What can hang from each mark:
z946: z800
z920: z604 z678
z257: z303 z463 z800 z920
z463: z257 z303
z678: z257 z604
z303: z192 z678 z800 z920
z192: z678 z920
z800: z678
z604: z491
z491: z463 z920

Known rows, with every way that one mark hangs from another:
z920{z604{z491{z463{z257{z303}}}}}: [-12  -4   3   1 -10  -9  10   0   2  -2   6   2  10 -38  10   6  -1 -26
  11 -15  -5  17   5  16   3  -7 -17  -7 -20  33  23   6   7  -1   5   1
  -3  -8]
z920{z604{z491}}: [-15 -10   6   1  -9   3   6  14   2   2   3  -1   0 -37   2  10  -7 -30
  -6 -14  -3  16  -3  -6  -2  -6 -16   8 -15  14  16   5   0  -6   4  -1
  -2  -8]
z678{z257}: [ -9  -7   2  -2 -22   0  -1   5   8   8  25   1   5   4   7  10  -5   7
 -11 -11   3  18  -3   9  -1  -6  -5  11  -7   2  -1   5  -9  -3   0   0
   0   0]
z463{z257{z303{z192 z678 z800} z920}}: [ -5  23 -16   2 -28  -5   3 -42  -4  -5  16   4  -1 -32   9   4   5  15
  17  -8  -6  15  12  40  -5  -2 -13 -55 -10  17  10  11 -10   7   9   5
   5   4]
z257{z303}: [ -5   0 -14  -1 -26  -7   2 -12  -1   9  -4  -1  -3   0   7  10   4  -8
  -9 -13   2  13   0  14   0  -2 -10 -19 -13   1   6   7  -9  -2   2  -2
   1  -3]
z303{z192 z800{z678}}: [-18  21   0   0 -14  -9   0 -43   1  -6  -1  -9   5 -19   5   0 -11   0
   2 -11   2  20  13   8  -8  -6   4 -38  -3   2 -16   9 -19  -1  24   1
   0  30]
z491{z920}: [ -3  -7  -2   3 -12 -21  12   1   3   3   6   3   4 -25   2   2  -8  -8
  -7 -11   3  13   3  -7  -5  -9  -5   8 -13   0  25   3  -2  -7   2   5
  -2 -12]
z303{z920}: [ -9   4  -5   3 -11 -10  -2 -13   2   4   4  -2  -4  22   4   3  -6  -1
 -13 -19   1  17  -5  -5  -3  -6  -8 -11  -7   0  22   7  -9  -6   2   3
   1   4]
z257{z303{z192 z678 z800} z463}: [ -7  31 -30   1 -47  -4   4 -62 -12   0  11  -4   2 -20   0   5  -5  -4
  19 -15   4  10  12  35   4   2 -14 -77  -6   3 -13  17 -29   7  12   3
   2  23]
z604{z491{z463{z257}}}: [ -7  -5   2   8  -5  -3  10   2   6  -4  14  -2   4 -13   9   8  -2  -1
  10  -7  -4  18   3  16   1   4 -12   2 -17  28  19   3   1  -6   7   6
  -3  -6]
z604{z491{z920}}: [ -9 -11  -7  11 -15  -1  11   0   5   1  14  -1  -9 -36   3   8  -6 -16
 -10  -7   2  18  -2  -2  -3   3 -13   7 -17   7  29   2  -6  -9   5   6
  -2 -10]
z678{z604}: [-17  -5  -2   3 -11   0  -2   7   3  10  32  -3   9   2   8   9  -2   9
  -3  -5   2  22  -2   6  -3   1  -2  12  -5   8  -2   5  -4  -3   1  -4
   0  -8]
z800{z678}: [-22  -2  13  -2  -5  -9   0  -9   6   0 -15  -5  -1   2   7   9  -7  -7
   1 -10  -1  14   5  -7  -8 -11  -3   4 -11  -1  -5   4 -16  -8   8 -12
  -1  18]
z192{z678{z257{z303}}}: [ -4  -3  -4  -2 -29  -1   4  -8   0   3  47  -1  -1  29  16  11  -3   4
   0 -11   4  22   4  22  -3  -6 -15  -7 -12   4   6   6  -9  -2   8   0
   2  -3]
z303{z800}: [-10   6  -7   2 -15  -9   7 -12  -1   2   5  -2   3   3   8   3  -8   1
  -5 -15   2  14   6   9  -5  -6  -5 -23  -3   2   4   8  -8  -4  10  10
   4   7]
z463{z257{z303{z192 z678{z604} z920}}}: [ -9  25  -4   2 -12  -1  -8 -52   1  -2  31  -2   7  -2   6   3  -1  24
  12  -9  -2  22   5  34  -1  -1  -8 -45 -11  20   5   8  -7   5   5   0
   0   0]
z800{z678{z257{z303{z920} z463} z604}}: [-32   7  -6   1 -39  -1  -9 -34   7   9  31  -2   6  10  17   8  -2   8
  13 -13   8  25   8  33   3   1  -7 -12 -11   6  -4  10 -25   4   7 -20
  -1  28]
z946{z800{z678{z257 z604{z491{z920}}}}}: [-31 -13   3   8 -22   2  -2 -27   8   6  42   6   6 -22  26   5 -16  26
   1  -6   5  21   5  16  -3   1  -4  23  -1   6   2   2 -12  14   8 -29
  -4   5]
z463{z257 z303{z800 z920}}: [ -6  10  -3   5  -8 -11  -2 -18   2  -3  20  -2   6  23  15  -3   2  20
  22 -18   1  22  17  41  -3  -9  -7 -25  -8  24  23   4  11   1   7  12
   4   5]
z800{z678{z604}}: [-30  -1  13   2  -6  -3  -4  -8   7   3  11  -5   6   2  11   8  -6   2
   5  -5   0  21   5   1  -7  -4  -1   9 -10   5  -8   5 -15  -5   9 -15
  -3  15]
z604{z491{z463{z257{z920} z303{z678}}}}: [-13  -3   2   9 -17  -2  16   4   1  -5  26  -3   0 -19  11   8   7  -2
  27  -4  -8  16   9  24   0   3 -18  -6 -18  35  23   4  -3  -3   1   7
  -3  -3]
z491{z463{z303{z678{z257} z800 z920}}}: [-14  15   6   3 -24 -24  17 -23   0  -3  38  -6  17  23   9  -5  -3   6
  22 -18   2  13  18  23   4  -9  -8 -34  -5  26  10   8  -8  -1   2  15
  -3  14]
z491{z463{z257{z800 z920}}}: [ -5  -2 -10   0 -21 -25  11   1  -2   0   5   9  11 -13  19   4   1   6
  19 -12  -6  15  10  26   2  -6  -9   5 -16  28  26   9   3   1   2   4
  -1   5]
z920{z604 z678{z257{z463 z800}}}: [-22  -7   0  -8 -31  -8   5   4   1   8 -13  14  14 -51  11   8 -17 -30
  18 -25  -4  11   4  10   8 -13  -9  15 -15  12   2  14  -2   5   0  -8
   0  10]
z257{z303 z800}: [ -4   1 -30  -1 -43  -6   1 -28  -7  12  -5   5  -8  -5  16  10   0 -11
 -11 -15   3  14   3  28   4   1 -14 -14 -15   4   7  12 -12   3   5  -3
   2  15]
z491{z463}: [ -6  -3   4   0  -9 -25  13   7   0   1   3  -2  16   5   7   3  -4  -4
   5 -13  -1  12   5   0   0  -8  -3   1 -11  16   9   6  -3  -5   2   6
  -5  -2]
z491{z463{z257{z800}} z920}: [  1  -1  -3   2 -12 -39  18 -13   1  -4  11  10  20 -29  15  -5  -6   2
  19 -12   1  16  13  22   3 -10  -4   7 -19  29  34   6   8   0   4   9
  -4  -2]
z491{z463{z303} z920{z678{z604}}}: [-14  -6   8   5 -11 -39  26  11   3   2  15   1  28 -36  13  -6  -2 -11
  34 -12  -1  15  18   8   2  -7   4  16 -17  30  20   5   9   0  -1   6
  -8 -16]
z192{z678{z257{z303 z800}} z920{z604}}: [ -5  -7  -1  -5 -37  -2   5  -8 -10  12  48   4  -3  44  23   7 -11  -5
   3 -17   0  18  10  17  -3 -15 -29  -2 -19  13  27   6  -4   1  16   1
   5   3]
z678{z257{z303{z800} z920} z604}: [-23   2 -25   4 -55   1   1 -11   1  15  60   5   5 -15  23   7   7  16
  -1  -8   5  26   6  47   2   6 -10 -17  -9  12   8  12 -15   8   3  -5
   3   4]

Rows:
[-18   3   0  -3 -27  -6   6 -15   4   8  -5   5   6 -21  12   5  -7  -6
   3 -19  -3  12   6  18   2  -5  -3 -15 -11   3  -5   9 -10  -1   4   0
   3   2]  z920{z678{z257{z303{z800}}}}
[-16  -9  14  -4 -12 -24  15   7   8   3  -1  11  18 -65   6  -1 -15 -26
   6 -19  -2  12   4  -9  -2 -17  -3  17 -16  11  22   6   5  -1   0   0
  -4 -15]  z491{z920{z604 z678{z257}}}
[-24   7   6  -1 -19  -7   2 -26   5  -1  10  -2   5   2  14   3 -10   4
   0 -15   4  19  12  17  -6  -8  -2 -19  -5   1  -7   7 -18  -3  15  -1
   3  27]  z303{z800{z678{z257}}}
[-27  15  -3   5 -21  -8   1 -31   3   6  25   2   9   4  14  -5 -14  10
   2 -23   2  22   4  18   1  -1  -1 -25  -1   7  10  11 -11   1   9   6
   4  13]  z303{z800 z920{z678{z257 z604}}}
[-13   6 -19  -4 -46  -2   0 -26  -1  11  -9   9   5 -37  11  10  -9 -11
  14 -18   0  13   5  27   9   1  -5 -10 -15   3 -11  14 -16   7   6  -6
   1  16]  z920{z678{z257{z303{z192} z463 z800}}}
[-19  -2   2   3 -20  -5   0   3   6  10  26  -4   9  12  12   2   0   4
  15 -16   2  21   6  16   1  -5  -3   8  -9  14   9   5   1  -1  -1   0
  -2   0]  z463{z303{z920{z678{z257 z604}}}}
[ -2   9 -21   0 -33 -24   9 -22  -6   0   6   7  10 -26  19   3   6   5
  19 -11  -4  18  13  39   4  -2  -9 -19 -18  30  20  11  -1   7   7   3
  -2   9]  z491{z463{z257{z303{z192} z800 z920}}}
[-19  20 -16   4 -31 -14   0 -53  -1   2  -4  -3  -7  15  14  -1  -3  -5
  -4 -23   5  16  11  24  -2  -5 -10 -53  -9   1  14  11 -20   0  14  -1
   3  27]  z257{z303{z800{z678} z920}}
[-15  17  -1   0 -11 -14  -3 -44   2  -5  -2   3   5  -3  16  -2  -3   4
  13 -22  -1  19  13  36  -2 -11 -11 -41 -14  19  21   8   0   3  12  -1
   4  12]  z463{z257{z303{z800{z678} z920{z604}}}}
[ -2   3  -8  10 -17 -15  14 -23   4  -5  20  -1   5 -47   9   2   0  -6
  12  -6   1  20  10  24   3   4 -10 -15 -21  29  30   4   0  -2  11   9
  -6  -7]  z604{z491{z463{z257{z303{z192}}} z920}}
[-29  -9   5   3 -11  -2  -6 -22   3   4  16   4   8   1  22   5 -14  25
   3  -8   1  17   4   5  -7  -3  -1  17   3   1  -9   3  -9  13   7 -31
  -3   8]  z946{z800{z678{z604}}}
[-11  -9  -1   8 -16  -5  13  13   2   1  17  -8   1  -7   9   8   3 -14
  11  -7   0  17   6  12   2   3 -12   5 -15  25  16   3  -2  -7   4   6
  -5  -2]  z604{z491{z463{z303}}}
[-28   5   6  -1 -28   2  -8 -30   7  11  36  -8   6  11  15   8  -3  14
   4  -5   4  25   9  19  -4  -1  -3  -7 -11   8 -12   6 -21   2  14 -16
  -1  20]  z800{z678{z257{z303{z192{z920}}} z604}}
[-25  -2  -5   0 -23  -3  -4 -21   0   6   7   1   0  -3  18   8  -9  -4
   0  -9   2  20   5  13   0  -1  -4  14 -11   7  -4   8 -17  -1   9 -13
  -1  29]  z257{z800{z678{z604}}}
[-32 -10   8   2 -19   1  -8 -22   7   7  33   6  12   1  25   6 -15  32
   2  -8   3  19   4  16  -4  -3  -1  21   4   3 -12   3 -11  15   6 -32
  -3   8]  z946{z800{z678{z257 z604}}}
[-10  -8 -22   0 -51  -1   2  13   2  11  22   7   0 -15  10  14   1   4
   8 -13   1  16   0  22   1  -1 -14   5 -13   2  13  12 -17   2  -2  -5
   3   7]  z678{z257{z463 z920}}
[-31  -7   0   2 -27   0  -8 -33   5   9  32   6   9  -1  27   6 -10  30
   1 -10   5  18   6  24  -2  -1  -3   9   2   3 -11   4 -12  17   6 -33
  -2  10]  z946{z800{z678{z257{z303} z604}}}
[ -5  -2 -12  -2 -39   1  -5   2   2   9  31  -3  11  -5   6  11  -1   7
  16 -11   7  20   6  29   4  -3  -5   0  -8   8  -9   9 -10   4   3  -2
  -1   9]  z678{z257{z463{z303{z192}}}}
[-23  -7 -38   8 -68  18  -2  -3   0  18  61   5  -5 -30  21  18   9   5
  10  -6   5  27  -1  50   8  19 -22  -5 -17  15  14  13 -21   8   0 -11
   1   5]  z678{z257{z303 z463 z920} z604{z491}}
[-26 -10 -25   6 -44   4   7   4  -4  13   3  12 -13 -49  22  12  -1 -15
   5  -8  -9  16   0  14   1   9 -14  18 -17  13  20  12 -12   2   3  -5
   1  10]  z257{z800 z920{z678{z604{z491}}}}
[ -3 -10  14  -3  -7  -7   8  16  -7   5  29  -4  -1  49  11   6 -12  -8
   6 -13  -5  15   7 -15 -12 -19 -25   4 -17  10  30   2   3  -7  15   5
   3 -12]  z192{z678 z920{z604}}
[-29 -14   6  -1 -26  -6  -2 -12   5   5  11  11   6 -23  25   6 -13  14
   3 -14  -2  12   5   8  -8 -11  -8  17   0   3   4   5  -9  16   5 -31
  -2   9]  z946{z800{z678{z257{z920{z604}}}}}
[-20  -3  13   0  -4 -11  15   3   3  -3 -21   6  13 -61  11   5  -7 -35
  23 -19 -11  12   9   7   4  -8 -12  -2 -23  33  17   7   8   0   5  -1
  -3 -13]  z920{z604{z491{z463{z257{z303}}}} z678}
[-19 -12  11   4 -17  10   2  10   4  18  25  -2  -1  19  12   9 -10   8
   2  -9  -6  19  -1  -3  -3   1 -12  17 -15  10  12   1  -6  -6   8  -1
   2  -8]  z192{z920{z678{z257 z604{z491}}}}
[-18  12 -20   1 -44   1   4 -45  -9   9  27   3  -3  -5  15   9  -2  -2
   0 -10   1  14   4  30   6   5 -16 -27 -10   9  -5  14 -22   4   0  -4
   0  16]  z257{z303{z678{z604}} z800}
[-24   0   8  -4 -27  -4  -3 -23   9   3   4  -2   0   2  14   9  -3  -1
  -1 -12   4  18   7  17  -2  -7  -5  -6 -14   1  -7   6 -21  -1   7 -15
  -1  22]  z800{z678{z257{z303}}}
[-24 -11   9   0 -18  -3  -5 -24   6   4  12   6   6   1  21   7 -16  25
  -2 -12   2  13   5   9  -6  -8  -3  16   3  -2  -8   3 -13  13   7 -28
   0  10]  z946{z800{z678{z257}}}
[-23  -9  -8   3 -25  -5   8  21   1  10  -1   7  -1 -36  11  10   1  -6
   9  -8 -11  14  -1   0  -6  -1  -8  14 -13   7  15   9  -7  -2  -2  -7
   1 -10]  z257{z920{z678{z604}}}
[ -8  18  -6   4 -11  -3  -7 -33  -2  -1  52  -8   3  22   7   1  -9  11
  -1 -10   4  29   0   6  -4  -2  -6 -22  -4   8   9   8 -10   1  16   3
  -3   5]  z303{z192{z678{z604}} z920}
[-14  -8  12  -1  -5 -27  17   9   5   0 -19   9  14 -66   3  -1 -14 -34
   7 -19  -4  10   6 -18  -3 -17  -5  13 -16   9  26   6   8  -3   1   0
  -4 -17]  z491{z920{z604 z678}}
[-15  -8  -4   2 -31   5   2  12   1   7  75   1   3  17  20  11  -1  15
   7  -4   1  28   3  20  -5  -2 -15  13 -11  10  12   7  -9   1   5  -4
   2  -7]  z192{z678{z257{z920} z604}}
[-24 -13  -3   2 -24  -2  13  26   1   4 -18   8  -6 -67   8  10  -2 -37
   8 -15 -14  11   0 -10  -4  -5 -17  11 -20  13  28  10  -4  -3   1  -4
   0 -10]  z257{z920{z604{z491} z678}}
